Known rows, with every step that occurs:
difode -> ruke -> gadud -> zubaf -> gumu -> fuve: [ 46 -12 -14  -9  -2  20  -3  -7 -29 -32   1  36 -18  24  33  -5  36   9
 -20  15  -4 -25 -46   8  33  -6  16 -16 -17 -32 -38  37]
gadud -> fuve -> gumu: [-41  24 -47  16  22  11  49 -24 -20 -31 -15 -20 -26  20 -10  14 -12  -8
   4  -1  -1 -28  22   2 -11  11  26  28 -30  22  11  13]
zubaf -> gadud: [ -7  42  -7  38  12  -7  45  11 -36  17   3 -24 -12 -20 -50  17  15   5
  -6  35  31 -47 -23   7  38 -20  -8  13 -36  38  18   0]
zibagab -> nifu: [-12  45 -28  16  23  -9  20  21 -20 -15 -10 -14 -23 -16 -18  21  12 -21
 -11   6  67 -40 -11 -52  35  -4  -6  54  -8  32 -27 -23]
difode -> ruke -> gadud -> zubaf: [ 26 -15 -12  18 -10  14  27   8  -9 -16  -5  18 -33  23  22   5  42  29
 -14  38   1 -48 -42  26  44  10  11  -6 -46 -33 -50  35]
gadud -> ruke: [-32  46 -20  30  53  15  35  21  -8 -15  -7 -28 -53 -16 -26   4   3 -10
  18   8  -5 -43  -2  -6  53 -13  17  40 -10  48 -35 -10]
zigil -> fuve: [ -9  60 -15  39  27 -16  30  33 -29  40  -4   2   7  11   5   7  11  24
   4  50   9 -33 -30  29  23  37  16  17 -41  23  22   2]
fori -> gumu -> zubaf: [  2  31   0  14  -1   4  41  -1 -26  16 -16  -2 -19 -15  -7  -8  10  -7
 -11  43   0 -10  29  22  56 -24  25  27 -15  -1   3 -21]
repum -> zubaf -> gadud -> fuve: [-14  12 -26  43   3  38  13 -18 -60  30 -13 -14  22 -26 -51  31  -6 -23
  -2  52  32 -29  17  40 -16  22 -10  15 -60   3  11  29]
repum -> zubaf -> gumu -> fuve: [  4  65 -21  -2   8  17 -15 -18 -22  15 -30  38  -9  -1 -22  13 -22 -33
   9  17  18   0 -14  23   2 -18  -2  39 -27  -8  -3  14]
fuve -> gumu -> keni: [-27  50 -20 -48   5 -15  63 -16  37 -25  -2   7 -45  26 -12  35 -24   9
   7 -14  -4 -14 -40   9  -7 -16  10  18 -24  11  17 -16]
fuda -> keni -> nifu: [ -8  15 -23 -23  18 -26  67   1   9  18  26 -44 -59  30 -12  33 -15  -5
   6 -21 -10 -36 -48   7  28   4  23  23 -10  40   2 -33]
repum -> zubaf -> gumu -> fuve -> gadud: [ 23  68  -5 -20   4  25 -25 -21 -34  -3 -16  13 -14  12 -25  20 -23 -40
   4  16  36  -5 -13  32  -4  12 -14   8 -19  -3  17  -1]
difode -> ruke -> gadud: [ 23  16 -15  -1   4 -25  48   3  18  -9   3  12 -36  47  17  13  33  48
  -4  12  19 -49 -58  -1  54  -5  19  -8 -41 -13 -55   4]
difode -> ruke -> gadud -> fuve: [ 20 -13 -28   7  12 -12  41 -13  -9 -19   9   7 -20  42  30  11  33  34
 -14  11  19 -48 -20   1  26  23  31 -20 -40 -13 -52  21]
zubaf -> gadud -> fuve -> gumu: [-29   9 -41  27  16  26  48 -20 -53 -20   2 -46   7  -3 -42  19   1  -7
 -11  12   9 -37   6  -1 -10   3   8   6 -27  34  34  14]
difode -> ruke -> gadud -> zubaf -> gumu -> keni: [ 45 -30 -16 -39   2  14  21   6   3 -32   1  41 -33  28  46  12  19  17
 -26  25   1 -32 -59  16   8  -2  14 -10 -21 -42 -45  31]
gadud -> zubaf: [-10  23  -7  50   0  22  18  19 -31   4 -24  13 -43 -29 -12  -1  13 -18
  -5  55  -1 -37   7  40  29   7   0  37 -45   6   0  35]
ruke -> gadud -> zubaf -> gumu -> fori: [ -3  28 -12   3  -5  19  -8 -13  -5 -24  -4   8 -28   9  58 -13  30 -34
 -41  30   9 -43  -3  -8  47 -35  12  -9 -20  -3 -20   3]
zigil -> fuve -> gumu -> keni: [-18  49 -23 -28  16  -5  47   7   2   5   8   6   9  36  10  28 -15  28
   3  17 -13  -9 -55  27 -21  34  19   2 -28   7  43 -11]
ruke -> gadud -> zubaf -> gumu -> fuve: [  7  34 -13  16 -23  24 -21 -12 -28 -16   0  23 -21   2  30 -14  23 -33
 -15   7   9 -13  -4   2  23 -18  20 -23 -17 -12 -23  24]
fuda -> keni -> gumu -> fuve: [  8  35  -5 -42   7 -45  35 -51  -3   5  31 -12 -18  21  -8  39 -37 -14
  25 -34   2   1 -37   0  21 -14  24 -24  -1  35  12 -18]
zubaf -> gadud -> ruke -> difode: [-30  54 -11  28  52  32  47  33 -24 -20   3 -55 -10 -20 -53   7   4  -2
   8  17 -11 -49   1  -3  49  -5   5  33 -21  63 -18 -27]
gadud -> fuve: [-17  25 -29  37  28 -10  33  -7 -32   0  -7  -3 -24  -5  -5   9   3 -12
  -3  22  23 -38  34  12   8  22  24  21 -38  30  -3  18]
gadud -> zubaf -> gumu -> keni -> fuda: [ 11   1  -5 -28  19   2   2  -3  -5  -9  -1  17 -43 -29  43   4 -20 -31
  -4  38   0 -33 -29  -5 -18  -2  -3  17  -1   5   5  22]
gadud -> zubaf -> gumu -> keni -> nifu: [  4 -12 -28 -37  13  44  23  15 -15 -13  -1   3 -59 -13  -1   9  -8 -22
 -24  23 -23 -23 -36  19 -17 -14  -4  43  -9   9  10   9]
difode -> ruke: [ 24  14 -14   5  35 -24  59  17   0  -6 -13  19 -42  24 -10  16  18  44
   1  32   9 -50 -53  16  49  -1   6  40 -37   5 -25  14]
fuda -> keni -> gumu -> fuve -> gadud: [ 29  38  11 -60   1 -38  24 -55 -15 -13  44 -35 -22  36 -10  46 -36 -23
  17 -35  16  -4 -37   9  15  15  11 -54   7  40  32 -34]
fori -> gumu: [ -5  39 -23   2  24 -20  47   1  -1  29 -26 -20 -52   8 -18 -16   3  -2
   5  32  25 -23  25  -1  47 -17  24  39 -30  -6  -5 -14]
keni -> gumu -> fuve -> gadud: [ 16  68  11 -47  -5  -9  16 -52 -16 -21  32 -28 -28  21 -35  26 -13   6
  12 -18  22 -12 -32   0  18  -5 -17 -43 -12  45  35 -32]
ruke -> gadud -> fuve: [-19  31 -27  33  -9 -14  26 -21 -10  -4  10  -8 -21  20  25   5  19  -7
  -7   0  33 -36  26  -6  14  14  36 -29 -42  10 -37   5]

Rows:
[  7 -22 -25   2 -14  23  47 -28 -17 -54   9   7   5  43  35  24  27  34
 -20   2 -21 -28 -24  13  17  10  34 -24 -20 -15 -33  12]	difode -> ruke -> gadud -> fuve -> gumu -> zubaf
[ 34 -17 -13 -21  17  17  11  -9  -6 -37  -1  22 -26  33  63  -5  43   8
 -47  40  -2 -54 -46   0  58 -23   8   0 -20 -23 -34  19]	difode -> ruke -> gadud -> zubaf -> gumu -> fori
[ 35  18   6 -32  10  31  -4  13 -35 -36   2  -1 -49  -1   7  17 -11 -41
 -26  37  24 -29 -12  38 -16  31 -12  -6  -8   5  29   3]	fuve -> gadud -> zubaf -> gumu -> keni
[-26  43  -8 -64   9 -41  54 -38  55 -20  17 -12 -44  18  23  32 -32  13
  23 -17  -2 -28 -58 -27 -14  -5   2  -2  -7  21  18 -24]	fuve -> gumu -> keni -> fuda
[ 19  59  -7 -22  50  24 -14  -2 -46 -47  14 -26 -36   7 -12   0  -4 -40
  -1 -18  15 -18 -11 -12  30  -3   7  -3  30  52   8 -22]	zubaf -> gumu -> fuve -> gadud -> ruke
[ 20  38  14 -30 -17  23  -4 -48 -41 -24  25 -23 -27   1 -29  20  -6 -11
   3   5   5 -10 -18  23  10  10 -22 -42 -17  29  39  -5]	keni -> gumu -> fuve -> gadud -> zubaf
[  1 -15 -44 -10   8   5  53 -26   1 -43   1  -7 -22  62  24  16  20  36
  -8  -7   1 -39 -30  -7   9  14  32 -14 -33 -20 -40  18]	difode -> ruke -> gadud -> fuve -> gumu
[-13  13   4 -18  23  29  55 -12 -23 -32  30 -57  19  -8 -22  47 -39 -17
  11  -8 -46 -16 -20  12  31 -16  23  -5  16  63  -8 -46]	fuda -> keni -> gumu -> zubaf -> gadud -> ruke -> difode
[ 33 -22 -26   5   6  26  17  15 -16 -29 -20  21 -35  28  34  -3  28  16
 -19  36   1 -46 -47   7  31 -10  15  10 -26 -34 -52  37]	difode -> ruke -> gadud -> zubaf -> gumu
[ -4  60 -16 -22  51 -20  24  -8   5 -18 -13   9 -34  12  30  -3   7 -23
 -34  24  19 -47 -17 -23  57 -57   5  47  -4  39  11 -23]	zubaf -> gumu -> fori
[ 11  85  -5 -33  57  26  -6  10 -26 -62   7 -28 -31  22  -8  -4 -13 -36
   2 -21   0 -19   6  -8  29  13  12  13  21  53  -2 -41]	zubaf -> gumu -> fuve -> gadud -> ruke -> difode
[ -1  44  16 -48  16 -72  39 -24  44  15  34   7 -42 -10  33  27 -17  10
  17   7  25 -39 -49 -17   3   8  -1 -15 -16  32   3 -22]	gumu -> keni -> fuda
[ 26  81  25 -12  -3 -24   2 -22 -34 -13  31  -4 -28  13 -20  14  16 -13
  -3  -6  37 -19 -10  23  37  29  -5 -37 -16  41  35 -23]	gumu -> fuve -> gadud
[  9  67 -18  -6  28 -17   8  -5 -24 -10  -9  25 -27   2  -4  -4  -3 -23
  -2  -5  18 -12 -16 -10  28 -35  14  29   1  29   8  -1]	zubaf -> gumu -> fuve
[-15  21  13  56  13  49  31  17 -67 -18  19 -27  16 -58 -42  22  23 -11
 -16  34 -21 -35  -9  21  57 -26   3   6   4  61   3 -13]	gumu -> zubaf -> gadud -> ruke
[ -3   7   3  60  -8  28  31  -7 -85  -5  18  -8  39 -49 -22  25  24 -15
 -32  44   2 -29  21  35  20   2   9 -10 -19  45  28   8]	gumu -> zubaf -> gadud -> fuve
[  8  30 -12 -54  20 -33  50 -10  21  26  -2   2 -45   7  -5   3  -9   0
  -3  19  24  -7   9   7  20 -10  24  16 -27 -13   3 -21]	fori -> gumu -> keni
[-35  -3 -50 -56  13  20  64 -35   8 -31  24 -32 -40  30  -9  32 -16   4
 -11 -31 -24 -17 -14   1 -43  16  18  12 -18  27  25 -15]	gadud -> fuve -> gumu -> keni -> nifu
[  8  18   4  23  -5  18  42  -2 -55  23  -3 -24   9 -32 -33  -2  21  -7
 -22  52   9 -16  19  20  54 -29  13   9 -13   8  23 -17]	fori -> gumu -> zubaf -> gadud
[ 31  58  10 -34   8 -18   8 -30 -32   7  15 -30 -33  18 -18 -12  11 -18
  -4   4  38  -4  25   9  44  21  12 -27 -12   5  33 -30]	fori -> gumu -> fuve -> gadud
[  0  15   3 -14  -8 -19  53 -31  -9  -5  16  -9  -9   4   1  51 -37 -12
  12   1 -17 -11 -32  21  26 -26  23  -7   3  35   4 -25]	fuda -> keni -> gumu -> zubaf
[  1  52  -3  22  49  30   6  36 -55  -3  20 -55  -5  18  -2  10   9   3
   4  36   8 -41 -24  27  24  73   8 -18  -8  47  22 -22]	zigil -> fuve -> gadud -> ruke
[-23  28 -14  40  46  30  36  19 -47  -5  10 -54 -19 -35 -57  10  13  -7
   4  21   6 -51 -18  -7  48 -18   0  18 -10  60  -7  -4]	zubaf -> gadud -> ruke
[ -1  16 -27  34  20  38   5  27 -40 -13 -42  15 -46 -22   1 -11  -1 -36
 -10  51  -1 -34   2  19  13 -19   6  59 -20   2  -4  37]	gadud -> zubaf -> gumu
[ 12  69  18 -10  29  10  -6 -15 -41 -34  38 -33 -32  -1 -25  10  13 -24
   3 -19  14 -20  -3  11  48  29   2 -34   7  58  12 -27]	gumu -> fuve -> gadud -> ruke
[-32  11 -40  26  -3  56  24 -32 -51   5 -23 -28  20  -7 -56  35 -19 -20
   2  33  12 -22   7  33 -32  14  -9  19 -52  -2  23  27]	repum -> zubaf -> gadud -> fuve -> gumu
[-38  35 -30 -13  -4  -4  31 -58  11 -40  17 -23 -11  47  50   8  21 -10
 -30 -18   9 -36  16 -24  24  -8  32 -35 -29  14  -8 -18]	ruke -> gadud -> fuve -> gumu -> fori
[ 12  29 -13  19  12  30 -17   3 -55 -14 -18  29 -25 -26   3 -13   6 -41
 -13  29  -5 -11   3  22  16 -12   7  30 -10   7  12  37]	gadud -> zubaf -> gumu -> fuve
[ 31  73   0 -25  23  -8  -7  -8 -38 -30   6  -1 -33  18  -7   4  -3 -30
  -8  -7  36 -18 -16   0  20  -2   1  -7   9  35  27 -18]	zubaf -> gumu -> fuve -> gadud
[ -5  63  -5 -28   1 -20  32 -48  -4  -2  15  -3 -23   4 -34  20 -11  14
  19 -15   4  -7 -31  -9  26 -36  -3  -9 -22  39  13 -17]	keni -> gumu -> fuve
[-18   1 -30 -16  12  15  52 -28 -37 -22  22 -27   9  -3 -31  36  -9  -5
 -18   3   9 -24  -6   6 -32  10   8 -13 -24  26  41   8]	zubaf -> gadud -> fuve -> gumu -> keni
